Every row comes from one small tree of marks. Brackets hold a mark, then the marks that hang from it, in the order of their numbers. Every link used is in the known rows. Which tree was each row made from?
Known rows:
(Z_569 Z_702): [ 0.37  0.63  1.46 -0.77 -1.23  0.35 -0.07  1.93  0.93 -0.42  0.60 -1.01
  0.19  1.38 -0.22 -1.28  1.53  1.25  0.67  2.70 -1.09  1.87 -0.31]
(Z_945 Z_200): [-1.24  1.76  0.78 -2.56  1.55 -0.76 -0.23 -0.70 -0.70  0.41  0.26  1.10
  1.73 -2.51  1.03 -1.24  0.63 -0.79  2.00  1.70  2.05 -0.52  1.64]
(Z_543 (Z_898 (Z_200 Z_21 (Z_945 Z_569)))): [-0.92 -2.19  0.44 -2.86  2.18 -4.39 -1.41  1.07 -4.44  0.78  2.21  0.92
  1.76  3.86 -1.99 -0.09  2.99  1.89  4.27  1.54  4.02 -2.14 -0.09]
(Z_569 (Z_898 Z_543) Z_945): [ 1.45 -2.31  1.82  0.43  2.51 -3.98 -1.83  0.28  0.70  3.43 -3.88  1.13
  1.09 -0.04 -3.59 -4.23 -0.34  4.49 -1.05  2.84 -4.19  2.47  2.44]
(Z_543 (Z_898 Z_200 (Z_569 Z_702))): [ 1.29 -0.58  1.64 -1.46  1.53 -3.85 -1.95  2.10  0.05  2.30  0.41  0.19
  5.03  2.28 -0.80 -2.24  3.44  1.01  4.48  0.45  1.98 -2.61  0.92]
(Z_569 (Z_702 (Z_200 Z_21 Z_898)) Z_945): [-1.00 -0.38  0.25 -2.97 -0.07 -2.84 -0.16  4.66 -0.38  2.09  3.35 -0.68
  2.73  2.36 -3.40 -4.85  2.09  1.73  3.10  6.64  0.73  3.58 -0.86]
(Z_200 Z_21 (Z_898 Z_543) (Z_945 Z_569)): [-4.65 -1.16  0.17 -1.42  3.26 -4.69 -1.90  0.42 -2.40  3.25  0.53  0.28
  0.65  3.56 -1.85 -0.15  0.75  3.06  1.00  2.14  3.40 -0.29 -0.21]
(Z_569 Z_702 Z_898 Z_945): [ 3.07 -1.76  1.49 -2.60 -0.62 -1.41 -1.45  2.89  0.17  0.75 -1.17  0.03
  0.43  1.59 -3.29 -4.68  0.63  4.35  0.96  5.36 -5.16  4.43  1.25]
(Z_702 (Z_200 Z_21) Z_569): [-1.48  1.25 -3.42 -1.67  0.55 -3.46  3.09 -1.10 -2.56  0.62  6.21 -1.17
  2.89  2.46 -4.29 -1.71  1.64 -2.11  1.06  2.82  4.92 -0.69  0.94]
(Z_200 Z_945): [-0.44 -2.22 -0.81 -1.92  0.00 -0.27 -1.27  0.05 -1.40  0.65 -1.10  0.82
 -1.44  2.29 -0.60  0.68 -0.49  0.34  2.05  0.12  2.17  0.69 -1.14]
(Z_21 (Z_200 (Z_898 Z_569) Z_945)): [-1.71 -1.52  0.52 -2.35  1.42 -1.31 -2.61 -0.66 -1.45  0.06 -2.96  1.00
  0.94  1.22  0.82  0.93  0.88  0.90  3.96  0.56  3.43 -1.49  0.61]
(Z_21 (Z_200 (Z_898 (Z_569 Z_702)) Z_945)): [-1.50 -1.28  1.30 -2.76  0.77 -1.18 -2.62  0.37 -1.03 -0.21 -2.66  0.48
  1.03  1.99  0.74  0.30  1.61  1.52  4.26  1.94  2.93 -0.56  0.39]
(Z_21 (Z_200 Z_898 Z_945)): [-2.29 -1.55  0.36 -1.90  0.55 -0.22 -2.02 -0.80 -2.12 -1.19 -2.56  0.46
 -0.88  1.14 -0.04  1.90  0.19  2.05  3.14  2.28  3.54 -1.02  0.20]
(Z_543 (Z_898 (Z_569 (Z_702 (Z_200 Z_945))))): [ 0.63 -1.03  1.03 -1.94  0.29 -3.36  1.05  2.49 -0.93  1.25  1.50  0.89
  4.43  2.57 -3.48 -0.83  4.67  0.31  5.16  1.49  3.32 -0.53  0.25]
(Z_21 (Z_200 Z_945)): [-1.17 -2.23  1.42 -2.17  0.43 -0.23 -0.98 -1.22 -3.11 -2.48 -2.55  1.46
 -1.81  1.28  0.72  1.39  1.60  1.00  2.86  1.61  2.35  0.49  0.33]
(Z_702 Z_200): [-0.25 -0.54 -0.38  0.09 -0.61 -1.32  1.54  0.13  0.20  0.58  2.86  0.22
  1.97  0.09 -1.80 -1.18  1.91 -0.91  1.97  2.15  3.58 -0.79  1.56]
(Z_702 Z_200 (Z_569 Z_898 Z_945)): [ 2.99 -0.71 -2.74 -1.71  0.11 -4.33  2.06 -1.00 -1.16  2.33  3.96 -0.22
  3.77  1.79 -6.85 -3.91 -0.13  0.94  1.37  3.83  2.11  0.40  2.76]
(Z_200 Z_898 Z_945): [-1.91 -1.46 -2.22 -1.60  0.14 -0.31 -2.55  0.45 -0.13  2.22 -1.08 -0.43
 -0.29  2.30 -1.54  1.21 -2.13  1.73  2.39  0.86  3.74 -1.19 -1.29]
(Z_543 (Z_898 Z_200 (Z_569 Z_702 Z_945))): [ 2.32 -1.36  1.99 -2.27  2.10 -4.97 -2.23  3.41 -0.26  3.38  0.26  0.80
  5.57  2.56 -1.63 -3.92  2.97  1.53  5.00  0.93  1.03 -0.76  0.10]
(Z_200 Z_21 Z_898 (Z_945 Z_569)): [-3.32 -1.10 -1.62 -3.57  1.45 -2.54 -1.35  1.05 -3.87  1.08  2.71  0.11
 -0.10  3.94 -1.30  0.71  0.31  1.74  2.17  1.96  3.47 -0.24 -1.10]
(Z_21 (Z_200 Z_898 (Z_945 (Z_569 Z_702)))): [-0.94 -1.30  2.10 -2.49  0.02 -1.32 -1.08 -0.10 -2.69 -1.82  0.02  0.54
 -0.14  2.29  0.05  1.28  1.93  3.30  3.50  3.40  3.24 -0.20  0.71]
(Z_945 (Z_200 Z_21 (Z_898 (Z_569 Z_702)))): [-3.90  2.96  0.01 -4.60  2.75 -2.12 -1.94  1.49 -0.64  2.22  0.98 -0.01
  3.94 -0.92  1.21 -3.02  1.65 -0.66  3.18  3.12  2.29 -0.72  1.13]

Which tree is each row?
[ 0.68 -1.32  1.28 -4.27  3.16 -5.01 -4.82  3.85 -0.33  4.42  0.23  0.44
  4.26  3.65  2.10 -7.07  1.93 -0.27  4.16  1.43 -0.74  1.39 -0.11]
(Z_898 (Z_200 Z_21) (Z_569 Z_702 Z_945))
[-1.96 -1.92 -0.22 -3.91  1.30 -2.52 -0.03  0.53 -5.09 -0.52  2.76  1.31
 -1.06  3.97 -0.24  0.15  1.99  0.42  1.83  1.22  1.93  1.70 -0.77]
(Z_200 Z_21 (Z_945 Z_569))
[-0.06  2.22 -1.14 -1.59  3.19 -4.86  0.22 -0.96 -0.30  4.54  1.23 -0.29
  4.51 -0.09 -3.61 -3.25 -1.86  1.02  0.61  2.01  2.56  0.08  0.47]
(Z_702 (Z_569 (Z_945 (Z_200 (Z_898 Z_543)))))
[ 0.08 -2.39  0.02 -1.57  1.27 -2.97 -2.19  0.65 -2.03  1.53 -0.21  0.70
  1.65  2.78 -2.13  0.35  1.39  1.85  4.41  0.85  4.19 -2.78 -0.22]
(Z_543 (Z_898 (Z_200 Z_945)))
[ 0.77  0.14  1.36 -0.98  0.31 -3.13  1.80  2.40 -0.18  0.96  2.04  0.48
  5.04  1.35 -3.19 -1.20  4.96  0.21  4.02  1.46  2.21 -0.95  0.83]
(Z_543 (Z_898 (Z_569 (Z_702 Z_200))))
[-4.65  2.61 -0.92 -3.79  2.47 -1.21 -1.42  0.25 -1.67  1.18  1.12 -0.03
  2.04 -1.75  0.45 -1.34  0.24 -0.17  2.13  3.32  2.89 -1.16  0.84]
(Z_945 (Z_200 Z_21 Z_898))
[ 0.94  0.35  1.62 -1.07  0.61 -2.55  0.97  2.37 -0.24  0.72  0.74  0.24
  4.21  1.31 -2.25 -0.63  3.97  0.72  3.15  0.37  0.39 -0.52 -0.06]
(Z_543 (Z_898 (Z_569 Z_702)))
[ 1.40  0.56  2.24 -3.30  2.01 -4.03  0.68  3.25 -1.10  1.94  0.64  1.49
  5.57  0.24 -2.43 -2.97  3.88  0.80  4.58  1.82  0.38  0.98  0.11]
(Z_543 (Z_898 (Z_569 Z_702 (Z_945 Z_200))))
[-0.60 -2.91  1.88  0.16  4.91 -6.33 -6.03 -0.69  2.07  7.26 -4.49  1.52
  3.79  2.96  2.19 -3.90  0.40  0.54  3.36 -2.09  3.58 -2.85  1.96]
(Z_898 (Z_200 Z_945) Z_543 Z_569)
[ 1.80 -1.02  1.56 -2.12 -0.78 -2.51  0.86  3.97  0.36  1.50  2.73  0.27
  2.53  1.80 -2.89 -4.74  2.31  1.20  3.06  5.31  0.09  4.11 -0.40]
(Z_569 (Z_702 Z_200) Z_945)
[-1.61  0.29  0.64 -1.82 -1.00 -1.07  1.07  2.48 -0.57 -0.49  3.55 -0.88
  1.22  2.04 -1.57 -2.57  3.80  0.07  2.12  5.22  1.39  2.02  0.40]
(Z_569 (Z_702 (Z_200 Z_21)))
[-1.69 -1.70  0.24  0.37  1.16 -4.51  0.17 -0.16  0.14  3.78  2.45  0.66
  2.98  2.12 -3.25 -0.75  1.44  2.00  2.87  2.81  6.64 -1.85  2.00]
(Z_702 (Z_200 (Z_898 Z_543) (Z_945 Z_569)))
[-2.72 -1.52  1.88 -0.53  2.87 -3.04 -2.98 -1.16 -0.46  1.79 -4.69  1.11
  1.56  1.05  0.48  0.24  1.20  2.01  2.95  0.74  3.44 -1.53  1.26]
(Z_21 (Z_200 (Z_898 Z_543 Z_569) Z_945))
[-3.83  0.29  0.16 -0.54  4.80 -5.33 -2.74  2.08  0.55  5.63 -1.72  0.05
  3.95  1.00 -1.03 -3.92  0.42  1.10  0.34  0.82 -0.26  0.41 -0.37]
(Z_200 Z_21 (Z_898 Z_543 (Z_569 Z_945)))
[-2.20 -2.81 -1.17 -3.33  2.14 -2.50 -4.81  0.37 -2.51  2.05 -0.38  0.27
 -0.66  4.07  1.47 -1.86 -0.11  0.03  3.34  1.17  3.33 -1.05 -0.36]
(Z_898 (Z_200 Z_21 Z_945))
[ 1.95 -0.33  3.78  0.42  0.58 -3.39  0.46 -0.10  0.28  0.55  0.98  0.19
  1.39  1.36 -1.82 -2.14  2.88  4.83 -0.81  3.29 -2.47  1.02  3.77]
(Z_945 (Z_569 Z_702 (Z_898 Z_543)))
[ 2.90 -2.10  1.17 -2.55 -1.10 -2.49 -0.22  2.98  0.33  1.19  1.09  0.17
  2.03  1.74 -4.72 -5.55  2.11  3.59  2.52  7.02 -2.37  3.81  2.50]
(Z_569 (Z_702 Z_200) Z_898 Z_945)
[ 1.09 -1.99  0.82 -3.62 -0.37 -2.93 -0.27  3.42 -1.26  0.77  1.75  0.09
  1.51  2.38 -4.71 -5.94  2.92  3.11  2.39  7.84 -2.72  4.58  2.04]
(Z_569 (Z_702 (Z_200 Z_21)) Z_898 Z_945)
[-3.27  1.49 -0.96 -2.50  1.49 -1.71 -2.14  2.76  0.09  2.18  0.96 -1.35
  2.77  1.95  0.08 -2.08  1.22  0.12  1.59  1.80  0.21 -0.14 -0.69]
(Z_200 Z_21 (Z_898 (Z_569 Z_702)))
[ 0.25 -2.05  1.42  1.46  2.61 -3.48 -4.44 -1.90  1.81  3.57 -4.08  0.02
  0.98  0.51 -0.87 -3.16 -0.33  3.99 -0.28  2.00 -0.89 -2.30  4.50]
(Z_569 (Z_898 Z_200 Z_543))
[-6.03 -1.23 -1.09 -1.12  3.15 -3.06 -3.27  0.57 -1.24  3.74 -2.24 -0.48
 -0.35  3.03 -2.01 -0.23 -0.44  2.45  0.98  2.34  3.16 -0.03 -1.22]
(Z_200 Z_21 (Z_898 Z_543) Z_945)
[-2.91 -2.16 -1.62 -2.79  0.32 -2.05  0.44  0.74 -2.89  0.48  2.77  0.76
  0.25  2.96 -2.23 -1.06  2.50 -1.28  3.49  3.25  4.81  0.72  0.09]
(Z_702 (Z_200 Z_21 Z_945))
[ 0.23 -1.77  0.16 -3.63  4.07 -5.38 -4.80  2.23 -1.05  4.71 -0.25  1.22
  4.14  2.66  2.30 -6.06  0.70 -1.23  3.59 -0.75  0.13 -0.15  0.20]
(Z_898 (Z_200 Z_21) (Z_569 Z_945))
[-0.93 -0.83 -0.23 -2.49  3.38 -3.93 -4.50  0.70 -0.49  3.45 -0.14  0.44
  3.47  2.40  3.23 -4.07  1.18 -1.90  2.97 -1.48  1.53 -2.31  1.23]
(Z_898 (Z_200 Z_21) Z_569)
[ 1.33  0.98  2.01 -3.35  1.64 -2.68  0.65 -1.87 -2.35 -0.29  2.51  1.96
  2.52 -1.90 -0.19 -1.76  1.85  1.99  1.57  2.76  0.48 -0.95  5.18]
(Z_945 Z_200 (Z_569 Z_898))
[ 1.71 -3.24  1.85  0.03  3.45 -5.39 -4.76  0.09  1.05  5.14 -4.26  1.02
  1.93  0.95 -2.09 -5.71 -1.03  4.76  0.53  2.90 -2.59  0.49  3.30]
(Z_569 (Z_898 Z_200 Z_543) Z_945)
[ 0.37 -0.50  2.75  1.00  0.36 -1.76 -1.59  0.23  2.21  1.37 -3.12 -0.84
  0.27  0.88 -2.56 -2.83  1.80  4.96 -1.01  4.66 -3.68  1.61  3.22]
(Z_569 Z_702 (Z_898 Z_543))
[-3.02  0.87  0.87 -3.00  4.13 -4.16 -1.76  1.74 -1.16  3.92 -0.72  1.06
  2.98 -1.19 -1.13 -4.26 -0.11  1.50  1.64  3.72  0.57  1.83  0.06]
(Z_569 (Z_945 (Z_200 Z_21 (Z_898 Z_543))))
[-1.16  0.71  1.24 -1.89  3.33 -3.72 -1.69  1.25  0.39  4.44 -1.39  1.15
  3.43 -1.89 -1.25 -3.89 -0.92  1.84  1.83  2.89  0.96  1.14  0.48]
(Z_569 (Z_945 (Z_200 (Z_898 Z_543))))
[ 0.66 -1.37  2.87  0.64  1.35 -3.15 -4.61  0.06  2.74  3.06 -3.41 -0.92
  1.19  1.86 -1.05 -4.43  1.12  5.23  0.43  4.67 -2.01 -0.36  4.11]
(Z_569 Z_702 (Z_898 Z_200 Z_543))
[-1.36  0.26  1.19 -0.80  1.33 -1.08 -1.54 -0.71 -0.38 -0.49 -2.16  0.35
  2.10 -0.61  1.32  0.33  1.12  0.63  2.20  0.49  1.73 -2.04  1.40]
(Z_21 (Z_200 (Z_898 Z_569)))
[-0.23 -2.62  3.32  0.12  3.05 -5.63 -4.27 -0.29  0.59  4.77 -1.38  0.75
  1.63  3.91  0.79 -2.98  1.21  3.56  2.42  1.68  3.32 -1.16  1.86]
(Z_898 (Z_200 (Z_945 (Z_569 Z_702))) Z_543)
[-1.54 -0.98  1.80 -0.12  1.45 -3.73 -1.78  0.80  0.55  3.61 -0.05 -0.20
  1.44  3.35 -2.05 -0.29  0.55  4.58  1.61  2.58  3.33 -0.25  0.27]
(Z_200 (Z_898 Z_543) (Z_945 (Z_569 Z_702)))
